What can hang from each mark:
mesot: dofuv fugo
fugo: fabu mesot vedere
fimegub: dofuv fugo lapa
fabu: fugo
dofuv: fimegub mesot vedere
lapa: fimegub
vedere: dofuv fugo

Each row was made from one small tree. The marks that hang from a mark follow it in brackets, in alphabetical order. Every link used is in the known rows. Write each row's tree.
Known rows:
fabu{fugo{mesot vedere{dofuv}}}: [-26.9   5.3  12.6  -8.2  55.2  32.3 -13.6  59.1 -21.3  -3.2  -3.5 -40.9
 -35.1  65.2 -14.0  30.5  -8.7  17.9  -1.3  24.6 -23.9 -17.5 -50.8]
fugo{mesot{dofuv}}: [ 11.1  18.8   4.7   3.5  -3.9  10.7  -2.2  19.9 -38.6 -16.6 -21.4  14.0
   0.0   5.3 -10.7 -14.1  21.3 -15.4 -13.9  12.4   8.2   0.4  -9.6]
fimegub{fugo{fabu mesot vedere}}: [ -3.2  -7.9  21.6 -49.1  48.6  32.9  -5.6   6.3  -8.7 -25.5 -21.9 -17.2
 -30.8  33.3  -4.3  28.5  41.5  15.8   0.2  31.2  -6.3 -26.9  22.1]
lapa{fimegub{dofuv fugo{fabu vedere}}}: [ -1.1 -13.2 -14.4 -50.9  17.8  12.2  10.3 -12.0 -39.0 -40.6 -17.0 -12.0
  -5.3  16.0   2.3   9.8  26.8 -18.1  -7.0 -23.8 -38.8 -50.3   6.5]
lapa{fimegub{fugo{mesot vedere}}}: [ -4.2 -14.5  -3.3 -39.3  14.3  35.6 -11.4   6.1 -17.6 -41.7   0.7 -46.2
  13.7   7.3   3.7  11.8  29.8 -20.1  -4.2  -7.9 -21.7 -45.2 -19.7]
dofuv{fimegub{lapa} mesot{fugo{fabu vedere}}}: [  5.8  11.5  21.1  -2.5   2.6  -0.5  -0.7 -20.9  52.2  13.9  19.6   5.1
  13.8  -8.1  18.1   5.3  -4.4  20.9  30.7  11.7  22.7  39.7  35.1]
dofuv{fimegub}: [ 13.9  23.2  -6.7  40.5 -18.6   5.4 -20.0  -3.0  20.5 -12.3  10.2  -2.6
  19.1 -24.0 -23.2 -28.1   8.7   3.5   3.0  10.3   3.4  12.1 -31.8]
vedere{dofuv fugo}: [ -9.3  16.7  -5.1  33.0  32.0   2.1  -2.4  24.8   1.5  -0.4  13.6 -14.0
  17.2  -8.3 -18.4  22.8 -63.3   0.4 -61.5  39.0 -26.7 -19.2 -74.6]
mesot{dofuv{vedere{fugo}}}: [ -5.7   5.6 -23.0  41.1 -18.9 -11.7  16.9   3.5 -12.1  41.5   1.7  22.2
  22.7 -21.7  -9.4  -0.4 -35.2 -11.5  -0.9   5.4  15.8  -0.4 -13.4]
fugo{fabu vedere}: [ -5.0  27.7  11.0   9.5  53.7  29.7   3.0   7.5 -16.8 -20.7 -30.0  -1.3
 -20.0  18.9 -27.5  12.4  33.8  18.1  18.7  45.7  -7.6 -17.2  10.1]
vedere{fugo}: [  1.4   8.3 -11.0  36.7  16.8   5.2  -4.4  10.7   1.3   2.2  14.4  -1.9
  14.8 -25.8 -28.3   7.8 -20.6  -2.0 -35.9  33.6  -9.9 -37.3 -52.4]
dofuv{mesot vedere}: [ -7.1  -7.7 -10.5  64.1 -13.4   6.9 -15.3 -14.3  34.7  17.1   4.2 -11.8
   8.8  -9.2   4.5 -36.2  13.6  21.9  27.6   1.8  23.5  12.8   5.4]
fimegub{dofuv fugo{vedere}}: [-12.0 -18.0 -15.3 -36.3  -6.0  -8.8   1.9   3.9 -33.5 -23.3  -3.0  -3.2
 -19.0  20.8  -9.1   3.3  25.9 -24.8 -12.3 -30.4 -27.6 -57.2  -3.2]
mesot{dofuv{fimegub}}: [ 17.9  34.5  -9.0  30.4 -35.9 -10.4  -3.6   1.7  -7.5   0.5   1.8  25.7
  30.6 -17.9 -11.0 -34.7  -3.4 -15.4   4.4  -3.8  13.4  24.3 -14.5]
fabu{fugo{mesot{dofuv{fimegub}} vedere}}: [ -0.3  16.7  10.5  -9.3  -1.3  12.0 -10.6  38.8 -17.5  17.8   2.7  -5.8
  -8.6  49.2  -3.9   2.0   6.8   1.3  39.4  -2.9  15.0  19.5 -11.2]
vedere{dofuv}: [ -8.4  24.5  -5.7  34.3  21.3   8.4  -5.2  18.1 -11.2 -18.4  -4.9 -10.0
   5.4  -1.3 -24.7  -5.5 -21.7   0.7 -36.9  23.3 -28.3 -10.3 -52.3]
fimegub{fugo{fabu mesot} lapa}: [  6.1 -29.6  24.6 -50.4  15.8   3.7  -5.1  -2.3  -1.3 -36.5  -4.8  -8.2
 -33.7 -11.3  -3.5  14.3  32.9  -6.8 -26.8   1.7 -13.4 -32.2  23.0]
fabu{fugo{mesot{dofuv} vedere}}: [-12.4   7.2   3.2 -14.3  19.2  21.7   0.2  49.3 -48.7  10.5 -12.5  -1.0
 -26.8  56.1 -12.7  13.1  18.5  -6.6  26.7   8.5   3.6 -20.9  -8.2]
mesot{dofuv{fimegub{lapa} vedere} fugo{fabu}}: [ 11.0   9.5 -12.5   3.8 -52.0 -18.9  30.6 -28.7  10.6  49.8   0.3  52.7
  18.9 -42.9   3.3  -5.8 -20.7  -6.8  34.5 -21.3  30.0  64.5  48.2]
mesot{dofuv{fimegub vedere} fugo{fabu}}: [  9.7  26.0 -27.3  14.1 -39.8   3.6  23.2 -28.4   8.1  63.5  -9.3  56.3
  27.4 -24.5  -1.6 -10.1 -20.8  10.0  36.4   3.2  37.0  71.8  36.3]
lapa{fimegub{dofuv{mesot} fugo{fabu vedere}}}: [ -2.4 -21.0  -5.4 -38.9  13.8   7.4  -1.9 -20.2  -5.9 -34.3  -4.0 -22.9
   3.0  26.0  34.0  -5.8  18.9  -2.2   1.3 -26.6 -21.0 -36.4  20.6]

Which tree is each row?
[  2.9  20.8  -5.5  22.3 -13.7  13.1 -12.8 -13.1  47.6  26.5  26.3   1.3
  38.2  -2.8  11.1  -9.6 -11.4  18.2  27.4  12.1  27.8  33.5  -5.2] | dofuv{fimegub mesot{fugo{vedere}}}
[ -4.4 -19.7 -23.9  30.6 -13.1 -19.9   2.8  -2.5 -12.1  22.5   7.1   0.6
  -6.1 -12.3  -9.0   0.9 -15.5  -2.0 -14.7 -14.9  -3.5 -12.5 -27.7] | fimegub{dofuv{vedere{fugo}}}
[ -9.5 -55.0 -20.7 -19.1 -53.8 -38.6   6.9 -15.0 -12.3  -8.0  10.6  -0.9
 -24.8 -26.5   1.5 -15.0  18.8 -32.6  -8.0 -75.6 -22.5 -36.2  18.9] | fimegub{dofuv{vedere} fugo lapa}
[ -9.4  13.9 -12.9  17.2   9.1  20.7  -2.3  -4.7  17.6  19.9  10.9   4.8
  20.6   4.4  -1.4  -1.2  -1.3   8.7  14.4  20.9  15.2  -7.0   0.1] | dofuv{mesot{fugo{vedere}}}
[  8.9 -18.6  -0.6 -10.0 -44.8 -23.4 -12.6 -11.3  30.9 -20.6  35.5  -5.3
  12.6 -44.8  -7.0 -16.6   1.0 -24.9 -16.7 -34.7 -15.4 -20.6  -7.0] | dofuv{fimegub{fugo lapa}}
[ 14.4  19.7   5.3  19.1 -50.1 -32.0   0.7   1.2  -5.3 -12.3  10.7  21.1
  22.6 -37.0  -6.3 -28.5  -1.8 -33.5   0.1 -28.7   3.2  17.0  -1.2] | mesot{dofuv{fimegub{lapa}}}
[ 15.5  18.2  14.5  10.4 -13.1   5.7  -2.9  -9.6   6.0  21.1 -27.0  13.0
  -1.2   6.4  11.8 -14.7  17.2  24.1  37.7   7.1  39.6  77.5  33.8] | fugo{fabu mesot{dofuv{fimegub vedere}}}
[-31.3  13.1  -6.8  15.2  43.8  21.3  -1.7  48.7 -20.6   5.7   3.5 -23.2
 -22.6  47.1 -25.2  21.1 -23.7   9.5   2.5  18.4 -34.1 -34.4 -50.1] | fabu{fugo{vedere{dofuv}}}
[  9.9  -1.8   5.6 -50.5   9.4  13.2   5.8   5.4 -29.6 -10.7 -24.8  27.2
 -13.1   9.3   3.5   6.8  17.9  -8.9 -22.0  11.2   3.1 -12.2  29.6] | fimegub{fugo{fabu mesot{dofuv}}}
[ -1.1  37.6  35.3  25.3  44.5   8.8 -17.1   3.3  49.3  -9.2  -1.4 -29.3
   6.8  37.8  23.9   2.1 -22.4  47.2   9.2  40.4   6.8  54.2  -7.2] | fugo{fabu vedere{dofuv{fimegub mesot}}}
[  9.4 -34.8  24.6 -28.6 -23.5  -7.6  -9.1 -23.8  44.5  -3.8   6.1 -18.9
 -19.1 -20.5  16.5   1.4  22.7  13.6  17.9 -24.4  14.5  32.4  40.1] | dofuv{fimegub{fugo{fabu mesot} lapa} vedere}
[ -1.9 -36.7  12.1  20.0  -1.3 -37.7   4.0 -17.8  26.5  13.3  11.6  -4.2
 -19.7  -8.8  27.6  -0.1 -16.4  16.8  -4.4 -16.1   9.8   6.1  23.5] | fimegub{dofuv{mesot vedere{fugo{fabu}}} lapa}
[ -8.6 -41.5  20.1 -69.7  -7.1 -21.8  -5.1  13.6 -32.7 -46.8   1.8 -26.9
 -41.3  21.6   7.2  14.8  42.3 -32.4 -20.4 -45.7 -26.4 -47.0  12.3] | fimegub{dofuv fugo{mesot vedere} lapa}
[-10.7  26.4  39.2 -14.1  81.1  35.5  -2.9  28.6 -14.9 -30.4 -35.9 -31.7
 -32.1  52.3  -5.2  37.3   8.4  31.0 -13.1  56.9 -16.4  15.9 -14.7] | fugo{fabu mesot vedere{dofuv}}
[  4.2 -22.6 -15.4  27.1   5.1  -3.7   0.5 -27.1  15.3  11.2   6.4 -17.1
  17.7  -5.7  35.0  -7.0 -22.0  21.3  -1.1  -8.5   5.7   6.8  -7.6] | lapa{fimegub{dofuv{mesot vedere{fugo{fabu}}}}}
[ -3.7  14.2  16.3  31.0  58.8   4.6  -6.7   9.2  36.9   7.6   8.9 -13.1
  12.4  10.0  14.7  18.3 -64.1  36.5 -50.5  59.0  -5.7   6.7 -35.6] | vedere{dofuv{mesot} fugo{fabu}}
[  0.1 -34.5 -16.6 -12.4 -29.3 -20.0 -15.4 -10.3   5.1 -16.2  16.5   2.5
  -2.9   3.9  17.6 -32.6   9.3  -9.0 -30.0 -38.6 -10.7 -38.2  -0.4] | fimegub{dofuv{mesot} fugo}
[ -6.8 -47.8  -9.8 -31.2 -26.6 -30.5  14.8 -23.2 -10.8  -7.9  -7.3   9.3
 -39.3 -16.5   6.2  -2.9  24.6 -11.9  -2.6 -52.6 -17.2 -24.4  45.6] | fimegub{dofuv{vedere} fugo{fabu} lapa}
[ 15.4  19.4 -16.8  -0.4 -63.5 -23.7  15.0  -9.5  -2.6  25.5  21.2  48.7
  38.4 -51.3  -8.1 -17.0 -26.9 -40.8  -4.4 -26.5  10.8  26.0   2.6] | mesot{dofuv{fimegub{lapa}} fugo}
[-10.0  -6.7 -23.0 -15.5   1.7  25.7  -0.6  -3.6 -17.5 -33.5   6.1 -28.9
  28.4 -10.1  -9.7   2.8  16.0 -28.6  -0.9 -13.3 -32.8 -62.0 -22.1] | lapa{fimegub{fugo{vedere}}}
[  8.1   1.3   9.8  57.3   4.0  -3.3 -15.4 -27.7  78.3  39.3  22.7 -10.6
  22.2 -11.6  23.8  -7.8 -32.8  55.1  21.2  28.3  41.9  55.9   4.1] | dofuv{fimegub mesot vedere{fugo{fabu}}}
[  0.9 -35.7  24.5 -15.9  11.6 -20.6   4.6  -2.0  -7.2  -0.1  -7.0 -13.4
 -43.2  -1.6   9.2  24.5   4.9   9.6 -14.1  -9.7   4.3   9.5  11.4] | fimegub{dofuv{vedere{fugo{fabu mesot}}} lapa}
[  5.9  -0.7  -1.4  35.3 -53.6 -41.8  10.1  -7.7  21.4  35.6  28.0  14.1
  30.3 -45.3   7.7  -6.2 -44.1 -20.5   7.2 -26.3  20.3  31.1  -4.5] | mesot{dofuv{fimegub{lapa} vedere{fugo}}}
[  5.7   5.8  19.5 -45.2 -16.0 -24.5  15.6  -7.0   0.7  -9.7  -0.2  17.7
   1.8  -2.1   9.2   7.8   3.3 -20.8  14.8 -19.5  -3.8   2.8  47.2] | mesot{dofuv{fimegub{fugo{fabu vedere} lapa}}}
[  9.1  30.7 -27.3  -6.6  -1.1  15.0  28.9  -7.0 -34.7  29.4 -23.9  69.6
  15.6 -17.1 -20.1   0.1 -11.0 -10.3  -8.6  27.8   8.5   6.4  21.8] | mesot{dofuv fugo{fabu}}
[  4.7   9.9   5.5   5.9   9.4  15.7   9.3   0.4 -22.9  12.7 -42.4  19.2
 -17.5  14.4   1.0  -3.6  27.9  14.1  24.4  18.0  26.5  38.1  38.3] | fugo{fabu mesot{dofuv{vedere}}}
